Each row was made from one small tree. The marks that hang from a mark follow it in brackets, in the order of their numbers. Every link used is in the known rows. Write each row's tree.
Known rows:
z_470[z_416 z_617[z_129[z_466 z_542]]]: 0.4 4.4 11.3 9.6 14.9 -9.4 1.8 0.0 -10.7 1.3 6.9 -25.3 30.0 -11.1 -6.8 12.2 12.9 -11.4 13.6 -12.3 -3.1 2.2 -3.7 12.9 -9.3 8.1 -5.6
z_129[z_294[z_653] z_466 z_542 z_617]: -10.0 11.2 27.9 0.0 4.3 -14.8 -0.8 -6.3 3.1 0.0 10.2 -21.5 14.9 -35.8 -5.3 3.7 33.7 -11.1 0.9 -31.9 -13.5 2.3 -6.6 -1.4 8.7 4.2 -4.9
z_416[z_470[z_617[z_129[z_294[z_653]]]]]: 13.3 5.3 23.0 1.5 5.4 -14.5 2.1 6.5 -2.4 -8.2 7.3 -8.5 14.7 -13.3 -26.8 5.2 13.7 3.9 -0.6 -22.2 -8.4 3.2 0.2 6.2 -5.3 6.9 -6.8
z_617[z_129[z_542]]: -1.2 4.5 4.0 4.9 7.6 -6.1 -1.0 -2.5 -9.2 -3.2 4.5 -1.9 25.7 -1.8 -6.3 1.5 1.6 -4.5 6.3 -8.3 -2.7 8.3 3.6 1.0 -3.3 3.8 -8.0
z_653[z_294[z_129[z_466 z_542 z_778]]]: -7.9 3.4 0.0 19.9 15.3 -2.4 1.7 2.0 -0.5 -0.7 5.0 -17.1 17.7 -11.3 -6.9 4.0 30.4 -10.2 9.3 -30.7 -13.7 5.6 0.2 5.8 8.6 4.6 -3.3
z_617[z_129[z_294 z_466 z_542]]: -1.6 10.1 11.0 6.1 12.1 -15.7 0.5 -3.5 -3.2 -7.6 8.3 -8.4 18.7 -21.7 -1.8 4.2 20.5 -6.9 11.7 -17.9 -6.8 4.2 -1.0 0.6 8.2 4.9 -6.5
z_617[z_129]: 8.5 0.8 -1.8 3.4 6.5 -6.5 -1.7 -0.1 -8.0 -2.9 4.9 -3.7 14.8 -4.5 -8.2 0.1 -8.9 1.5 1.8 3.7 -4.0 5.3 4.9 3.3 -8.2 3.7 -9.7
z_416[z_470]: 6.1 5.9 -3.5 5.4 6.5 -6.3 0.4 2.0 -8.0 -5.3 6.3 3.3 2.1 8.4 -10.3 -2.6 4.4 -3.5 -5.7 -10.8 -6.3 -0.3 5.0 4.3 -5.0 2.2 -5.7
z_129[z_294[z_653] z_542 z_617 z_778]: -14.3 9.0 35.3 2.9 1.5 -9.2 1.4 -6.4 4.1 -3.6 8.8 -15.7 9.6 -39.5 -16.8 3.3 50.7 -9.4 2.6 -23.4 -14.1 0.6 -1.8 -2.5 9.3 6.6 -6.0
z_470[z_416 z_617[z_129[z_466]]]: 12.5 0.7 5.9 7.9 13.8 -8.2 1.4 2.1 -9.7 1.3 7.5 -26.9 18.2 -14.1 -9.6 9.7 3.5 -6.1 8.6 1.2 -5.2 -0.6 -2.2 14.2 -12.9 7.9 -7.0
z_129[z_294[z_653]]: -0.5 -0.5 17.8 -2.4 3.6 -10.4 -1.3 -2.4 -2.0 -4.4 8.2 -10.0 7.2 -28.3 -10.1 0.1 15.9 -1.1 -3.3 -12.5 -8.1 4.3 1.1 0.2 0.5 3.7 -7.2
z_129[z_294 z_466 z_542 z_617 z_778]: -16.7 15.4 26.1 8.3 8.7 -11.6 1.8 -7.8 3.0 -3.3 9.9 -13.4 1.7 -37.8 -5.1 3.8 56.6 -16.6 6.1 -26.4 -14.2 -4.8 -3.4 0.2 14.9 6.3 -4.8
z_653[z_294[z_129[z_466 z_542]]]: -5.1 2.0 -5.6 13.2 14.2 -4.3 -0.8 1.2 -3.5 1.5 4.1 -18.3 22.1 -1.1 -2.1 1.4 8.9 -9.3 3.2 -28.3 -10.4 9.4 -2.6 4.8 2.4 2.0 -3.5
z_342[z_129[z_778]]: 1.6 -2.6 -5.1 9.7 8.1 -4.0 4.2 -0.5 -9.6 -1.9 5.6 8.7 0.1 -7.3 -12.9 6.0 21.7 -6.0 6.8 -5.0 -9.5 0.0 6.5 4.3 -3.7 2.9 -3.8
z_342[z_129[z_294 z_466 z_542 z_617]]: -7.9 10.3 11.9 4.2 8.5 -15.9 1.7 -7.0 -3.3 0.6 7.9 -5.1 6.6 -18.2 -4.7 6.3 37.0 -18.4 4.3 -32.2 -12.1 1.1 -4.8 0.9 3.7 3.3 -1.9
z_294[z_129[z_542 z_617] z_653]: -0.5 4.5 19.4 1.3 1.2 -2.7 -2.9 -1.1 0.3 6.5 5.6 -24.7 20.8 -0.9 -14.7 3.4 10.0 -8.5 -8.8 -22.1 -10.9 8.5 -3.9 -1.4 -4.5 2.8 -6.6
z_470[z_416]: 4.9 -0.6 0.7 4.7 8.2 -4.1 0.9 -2.7 -9.2 -1.9 4.9 -15.9 6.6 -9.1 -5.2 2.3 5.3 -6.8 0.5 7.3 -4.1 1.8 1.9 9.2 -12.4 5.2 -6.6
z_653[z_294[z_129[z_466]]]: 3.7 -0.7 -10.0 11.8 13.4 -3.5 -1.4 3.1 -2.4 1.6 4.4 -18.0 11.0 -1.7 -4.2 -0.1 1.9 -5.1 -0.9 -17.7 -12.1 7.4 -0.3 7.0 -2.1 2.0 -5.0
z_129[z_617]: -1.9 3.8 7.5 -0.1 2.5 -2.9 -3.5 -5.3 -5.1 3.0 6.3 -14.1 1.9 -9.6 -9.3 -2.2 5.8 -8.2 -9.1 -2.7 -8.6 1.3 0.5 2.2 -6.2 2.9 -8.4
z_294[z_129[z_617]]: 3.8 2.8 8.2 2.3 3.6 -1.6 -3.4 -1.0 -1.3 4.7 5.6 -21.0 1.7 7.9 -14.9 -1.0 2.9 -7.7 -13.2 -4.2 -10.4 4.2 -1.4 1.8 -7.8 2.1 -8.8
z_617[z_129[z_294 z_466 z_542 z_778]]: -6.5 12.5 15.8 12.0 13.0 -14.9 3.2 -3.0 -0.1 -9.4 9.0 -3.7 13.6 -32.4 -6.0 6.9 41.8 -7.6 17.4 -17.9 -9.8 0.6 0.2 1.2 13.8 7.2 -5.8
z_294[z_129[z_542 z_778]]: -5.5 3.9 8.8 12.1 9.4 -1.3 -0.2 0.1 -3.9 -1.1 5.1 -8.0 10.7 -0.2 -11.4 4.3 25.8 -10.4 1.0 -14.5 -8.5 4.6 3.2 1.4 3.0 3.8 -5.8

Write each row's tree:
2.0 4.0 7.0 7.2 9.2 -6.8 -2.1 2.0 -2.0 2.1 8.4 -19.6 24.4 -6.2 -4.2 7.8 6.5 -7.8 0.4 -25.7 -9.2 6.7 -3.4 1.2 0.6 1.5 -4.5 -> z_294[z_129[z_466 z_542] z_653]
-10.0 4.2 11.8 14.0 6.3 2.6 0.8 -1.4 2.3 1.8 2.1 -19.4 14.3 -7.1 -18.4 0.1 34.1 -10.6 0.1 -24.1 -15.7 7.1 -0.6 3.5 3.1 5.8 -5.1 -> z_653[z_294[z_129[z_542 z_617 z_778]]]
8.6 2.7 8.9 14.1 15.0 -7.3 4.6 2.7 -7.5 -2.7 8.8 -23.6 13.0 -25.3 -15.3 12.4 24.1 -6.0 14.5 0.5 -8.9 -5.7 0.2 15.1 -7.4 10.0 -6.7 -> z_470[z_416 z_617[z_129[z_466 z_778]]]
10.9 1.5 2.6 5.2 8.6 -6.8 -1.9 3.9 -1.6 3.5 9.0 -20.8 12.7 -7.4 -6.7 5.5 -1.9 -2.5 -3.4 -12.7 -11.2 4.8 -0.4 2.7 -1.7 1.3 -6.5 -> z_294[z_129[z_466] z_653]
-8.8 11.9 20.0 6.9 7.1 -10.6 1.2 -5.7 4.3 -2.3 11.3 -15.3 -8.3 -40.8 -8.9 1.9 47.9 -11.9 1.6 -13.2 -16.2 -7.4 -0.8 1.1 12.1 6.1 -6.2 -> z_129[z_294 z_466 z_617 z_778]
-4.9 8.3 12.0 9.5 11.7 -11.6 1.9 -3.2 -0.4 -6.5 10.4 -6.8 -7.3 -37.5 -4.8 3.2 39.7 -8.0 7.2 -11.9 -11.7 -5.6 2.3 2.2 12.5 5.3 -5.3 -> z_129[z_294 z_466 z_778]
2.4 0.9 15.2 7.5 11.0 -5.9 0.4 -0.2 -12.3 -0.7 4.2 -22.0 29.0 -3.9 -13.7 9.0 8.9 -8.9 8.7 -5.7 -1.1 5.2 -1.1 11.4 -14.5 8.4 -7.0 -> z_470[z_416 z_617[z_129[z_542]]]
0.1 4.4 14.7 0.9 7.9 -14.6 -0.6 -2.0 -0.5 -4.3 10.9 -13.3 7.3 -33.9 -3.4 2.8 16.9 -4.2 0.9 -17.6 -10.7 1.2 -0.6 1.6 5.6 3.0 -5.3 -> z_129[z_294[z_653] z_466]
7.2 -0.8 20.9 3.7 10.1 -10.6 2.0 0.1 -7.0 -5.6 5.4 -22.6 12.6 -17.0 -19.0 7.1 16.2 -4.8 3.4 -0.3 -3.9 2.8 -1.1 11.4 -12.9 10.0 -8.1 -> z_470[z_416 z_617[z_129[z_294]]]
-10.7 9.4 6.0 12.6 12.4 -6.3 0.5 -3.9 -6.0 -1.8 9.1 -8.4 10.6 -24.9 -0.1 5.6 31.8 -12.7 11.8 -17.9 -9.2 -2.6 2.3 2.5 10.0 3.6 -4.2 -> z_129[z_466 z_542 z_778]
9.1 5.5 12.7 1.5 7.9 -17.2 1.2 0.0 0.8 -6.7 9.7 -10.8 16.5 -31.0 -8.1 4.3 9.5 2.4 5.9 -12.4 -10.9 4.4 -0.5 1.5 3.3 4.7 -8.0 -> z_617[z_129[z_294[z_653] z_466]]
-14.1 13.2 21.7 2.9 8.0 -14.4 -1.9 -7.8 0.1 -0.6 9.6 -15.9 6.1 -27.6 -1.8 1.6 36.1 -16.6 0.6 -27.5 -10.8 1.0 -5.5 -0.2 9.3 4.1 -5.1 -> z_129[z_294 z_466 z_542 z_617]
-2.1 1.7 2.2 6.9 3.6 -4.1 3.4 -3.3 -5.1 2.4 5.9 0.0 -3.1 -12.3 -18.0 4.4 27.6 -9.4 2.0 -6.8 -13.6 -2.4 3.0 2.7 -4.8 3.8 -4.9 -> z_342[z_129[z_617 z_778]]
-7.0 12.5 14.5 12.7 9.0 -4.3 -0.4 -2.1 1.9 3.7 8.8 -23.2 8.1 -11.6 -8.6 6.0 35.8 -15.6 2.9 -23.2 -14.7 -1.0 -3.0 1.8 8.1 3.7 -5.4 -> z_294[z_129[z_466 z_542 z_617 z_778]]
1.6 10.3 21.4 6.5 9.4 -14.5 2.1 2.6 -6.3 -8.6 5.7 -3.0 18.8 -0.8 -22.0 4.7 25.2 -6.2 3.7 -29.1 -4.1 3.6 -0.2 4.9 -0.4 7.1 -5.4 -> z_416[z_470[z_617[z_129[z_294 z_542]]]]
10.1 -2.6 7.9 5.2 10.2 -3.6 1.0 1.7 -11.6 0.7 4.7 -22.9 17.6 -6.0 -17.3 7.6 0.1 -3.2 3.9 5.2 -2.5 3.1 0.2 13.5 -18.6 8.5 -8.5 -> z_470[z_416 z_617[z_129]]
0.0 5.2 11.6 8.4 4.4 1.1 -0.6 -0.4 0.8 2.5 6.1 -19.3 -4.1 -5.3 -19.4 1.9 24.5 -8.3 -8.1 -3.7 -13.9 -1.1 1.0 1.7 -1.3 4.5 -8.1 -> z_294[z_129[z_617 z_778]]
-2.4 2.7 21.7 4.0 4.8 -8.0 1.9 -1.9 0.7 -7.3 9.1 -7.3 0.5 -39.4 -14.6 2.8 34.5 -1.3 2.6 -11.5 -11.6 0.1 3.2 0.1 6.8 5.8 -6.6 -> z_129[z_294[z_653] z_778]
-8.6 3.3 7.8 7.9 5.8 1.0 -2.8 -2.1 -0.4 4.2 1.3 -22.8 20.3 4.0 -12.8 -2.4 13.2 -10.3 -6.9 -25.8 -12.3 11.2 -3.0 3.3 -4.3 4.0 -5.9 -> z_653[z_294[z_129[z_542 z_617]]]
-0.7 2.2 18.6 12.7 11.5 -4.1 3.9 0.3 -9.3 -3.0 4.9 -18.7 23.7 -17.1 -19.3 11.4 30.2 -8.4 15.3 -6.5 -4.2 1.5 0.9 12.4 -8.4 10.9 -6.7 -> z_470[z_416 z_617[z_129[z_542 z_778]]]
-9.5 4.7 8.5 8.8 4.6 -4.7 3.1 -6.1 -6.9 2.2 5.5 0.3 8.2 -8.8 -15.4 6.4 35.7 -14.8 4.6 -16.2 -11.8 0.5 1.0 1.5 -0.9 4.1 -3.1 -> z_342[z_129[z_542 z_617 z_778]]
5.9 6.6 17.1 7.6 8.3 -14.8 3.7 0.6 3.9 -8.9 11.2 -8.5 10.4 -43.5 -12.9 6.9 29.7 3.0 12.8 -10.8 -13.9 -0.3 1.3 1.6 9.1 7.3 -7.6 -> z_617[z_129[z_294[z_653] z_466 z_778]]
10.2 5.9 7.9 12.4 9.0 -5.5 4.0 6.7 -7.0 -5.7 6.5 -1.2 8.2 -3.6 -27.7 5.8 19.9 0.5 5.1 -9.6 -8.2 -4.1 5.2 9.0 -5.0 7.1 -7.1 -> z_416[z_470[z_617[z_129[z_778]]]]
-2.2 5.5 19.4 7.0 8.4 -12.7 2.7 -1.3 2.8 -6.3 11.3 -11.9 1.1 -46.4 -9.2 5.0 37.9 -3.7 7.3 -15.7 -14.2 -2.8 0.8 0.5 11.6 5.4 -5.1 -> z_129[z_294[z_653] z_466 z_778]
-6.0 6.0 3.8 6.9 12.7 -15.6 2.3 -4.5 -7.7 -2.6 7.2 3.7 10.8 -16.3 -0.8 7.9 29.3 -15.0 8.7 -29.3 -7.8 3.4 -0.7 1.6 6.0 1.8 -1.0 -> z_342[z_129[z_294 z_466 z_542]]
0.8 0.6 1.7 6.4 5.0 1.7 -1.8 0.7 0.2 4.5 2.1 -22.8 9.6 1.4 -16.7 -5.0 5.1 -5.9 -11.0 -13.2 -14.0 8.5 -0.9 5.0 -7.7 3.4 -7.9 -> z_653[z_294[z_129[z_617]]]
8.3 1.2 14.0 -0.8 0.0 -2.3 -2.8 0.9 1.4 5.7 6.4 -25.7 11.1 -3.3 -18.2 1.4 1.5 -3.1 -13.0 -7.6 -13.1 6.2 -2.1 0.9 -8.4 2.5 -9.1 -> z_294[z_129[z_617] z_653]
0.3 8.5 17.5 3.5 8.5 -16.6 0.8 -1.8 -0.1 -6.5 9.6 -12.0 27.1 -30.0 -4.1 6.2 18.7 -2.5 12.0 -24.4 -8.9 6.4 -1.8 -0.4 7.0 5.2 -6.4 -> z_617[z_129[z_294[z_653] z_466 z_542]]
-9.0 5.8 28.7 9.6 10.3 -10.3 1.1 -1.6 -5.0 -7.1 6.5 -9.2 13.8 -23.8 -21.3 8.4 41.8 -8.2 11.2 -18.9 -6.9 1.9 1.6 4.1 5.5 9.0 -7.2 -> z_470[z_617[z_129[z_294 z_542 z_778]]]
15.0 9.1 2.4 9.3 12.7 -10.8 1.2 6.3 -8.0 -2.9 8.7 -7.6 12.2 0.8 -15.3 5.5 1.6 -2.2 2.7 -16.5 -7.6 -3.1 -0.2 10.2 -5.4 4.6 -5.9 -> z_416[z_470[z_617[z_129[z_466]]]]
12.5 4.1 4.1 6.4 8.3 -7.9 1.0 5.9 -10.0 -3.7 5.6 -2.2 12.9 9.9 -22.9 3.2 -0.6 0.0 -1.2 -10.4 -4.9 0.6 2.8 9.1 -11.2 5.4 -7.4 -> z_416[z_470[z_617[z_129]]]
-15.6 7.6 20.2 8.1 8.4 -8.5 0.7 -5.8 -3.7 -8.4 7.1 -2.9 3.5 -28.3 -8.9 2.6 47.3 -11.3 7.1 -18.4 -7.7 0.7 3.2 -0.2 11.3 5.9 -5.2 -> z_129[z_294 z_542 z_778]
-3.0 1.0 14.7 9.6 6.3 -1.8 1.0 2.0 -1.1 -1.2 6.6 -12.7 19.5 -9.2 -16.3 7.6 23.2 -4.9 1.9 -20.5 -10.4 6.1 2.3 0.0 1.4 3.9 -5.8 -> z_294[z_129[z_542 z_778] z_653]
-2.6 10.6 10.7 7.2 8.2 -5.6 -3.3 -2.4 -1.4 6.3 7.2 -25.0 14.4 -0.4 -5.5 3.9 14.6 -16.7 -4.6 -23.3 -11.7 3.0 -5.1 1.3 1.1 2.3 -5.6 -> z_294[z_129[z_466 z_542 z_617]]
-3.1 6.4 6.8 10.2 8.5 -5.1 2.4 -2.2 -5.9 -5.8 5.2 0.3 21.2 -13.3 -10.9 4.4 20.8 -3.3 12.3 -7.8 -6.1 4.4 5.2 1.5 2.6 6.2 -8.0 -> z_617[z_129[z_542 z_778]]
-2.5 5.2 12.1 12.9 10.4 -5.7 1.1 2.1 0.3 0.1 9.4 -16.3 20.2 -17.4 -8.9 10.2 26.4 -7.4 6.6 -26.1 -12.7 2.5 -1.2 1.5 7.9 3.3 -3.7 -> z_294[z_129[z_466 z_542 z_778] z_653]
9.8 11.0 12.2 8.1 12.4 -17.2 2.4 5.2 -3.4 -7.3 9.0 -7.9 5.2 -11.4 -18.7 4.8 17.9 -3.5 3.2 -24.5 -8.5 -3.1 -1.6 8.3 1.4 6.3 -5.9 -> z_416[z_470[z_617[z_129[z_294 z_466]]]]
-5.5 3.5 4.4 2.8 4.2 -6.7 -0.2 -5.7 -9.2 4.8 4.5 -1.7 13.0 2.8 -11.1 3.9 16.0 -14.7 -0.1 -20.0 -8.7 4.9 -0.4 1.3 -6.9 1.8 -4.0 -> z_342[z_129[z_542 z_617]]
-2.8 9.9 4.6 14.4 12.5 -9.3 2.7 -1.5 -4.7 -4.9 8.4 -4.9 20.9 -21.0 -4.3 6.7 22.8 -5.9 17.6 -14.3 -8.8 1.0 2.5 2.8 7.6 5.3 -6.2 -> z_617[z_129[z_466 z_542 z_778]]
-3.7 5.3 24.2 7.0 2.1 -1.6 -0.1 0.1 3.2 2.7 6.7 -21.5 16.3 -12.3 -20.0 6.3 31.7 -7.8 -2.7 -21.5 -14.5 4.7 -2.2 -0.7 1.2 5.2 -6.3 -> z_294[z_129[z_542 z_617 z_778] z_653]
5.0 11.6 6.8 11.1 13.8 -11.7 2.2 4.6 -9.5 -2.4 7.9 -5.9 24.5 1.7 -13.0 7.7 10.3 -7.6 7.3 -28.8 -5.6 -0.2 -2.0 8.5 -2.3 4.7 -4.6 -> z_416[z_470[z_617[z_129[z_466 z_542]]]]
4.7 7.8 9.1 8.6 9.7 -7.7 1.3 3.7 -10.8 -3.6 5.2 -3.5 23.9 9.1 -20.0 4.8 8.2 -4.7 3.2 -23.9 -3.1 3.6 1.1 6.9 -7.2 5.5 -5.8 -> z_416[z_470[z_617[z_129[z_542]]]]
-6.8 6.6 3.9 11.1 10.0 -3.8 -1.3 -1.0 0.9 5.4 4.5 -27.6 21.7 -3.7 -6.5 0.4 17.4 -12.8 -2.6 -30.9 -14.2 7.7 -5.3 4.2 1.5 3.2 -4.4 -> z_653[z_294[z_129[z_466 z_542 z_617]]]
-8.7 2.6 7.7 3.3 8.3 -12.7 1.2 -5.0 -9.0 -4.6 4.6 7.5 11.7 -4.5 -7.1 5.4 26.8 -12.1 4.7 -24.0 -5.8 7.3 1.8 0.4 0.0 2.6 -2.3 -> z_342[z_129[z_294 z_542]]
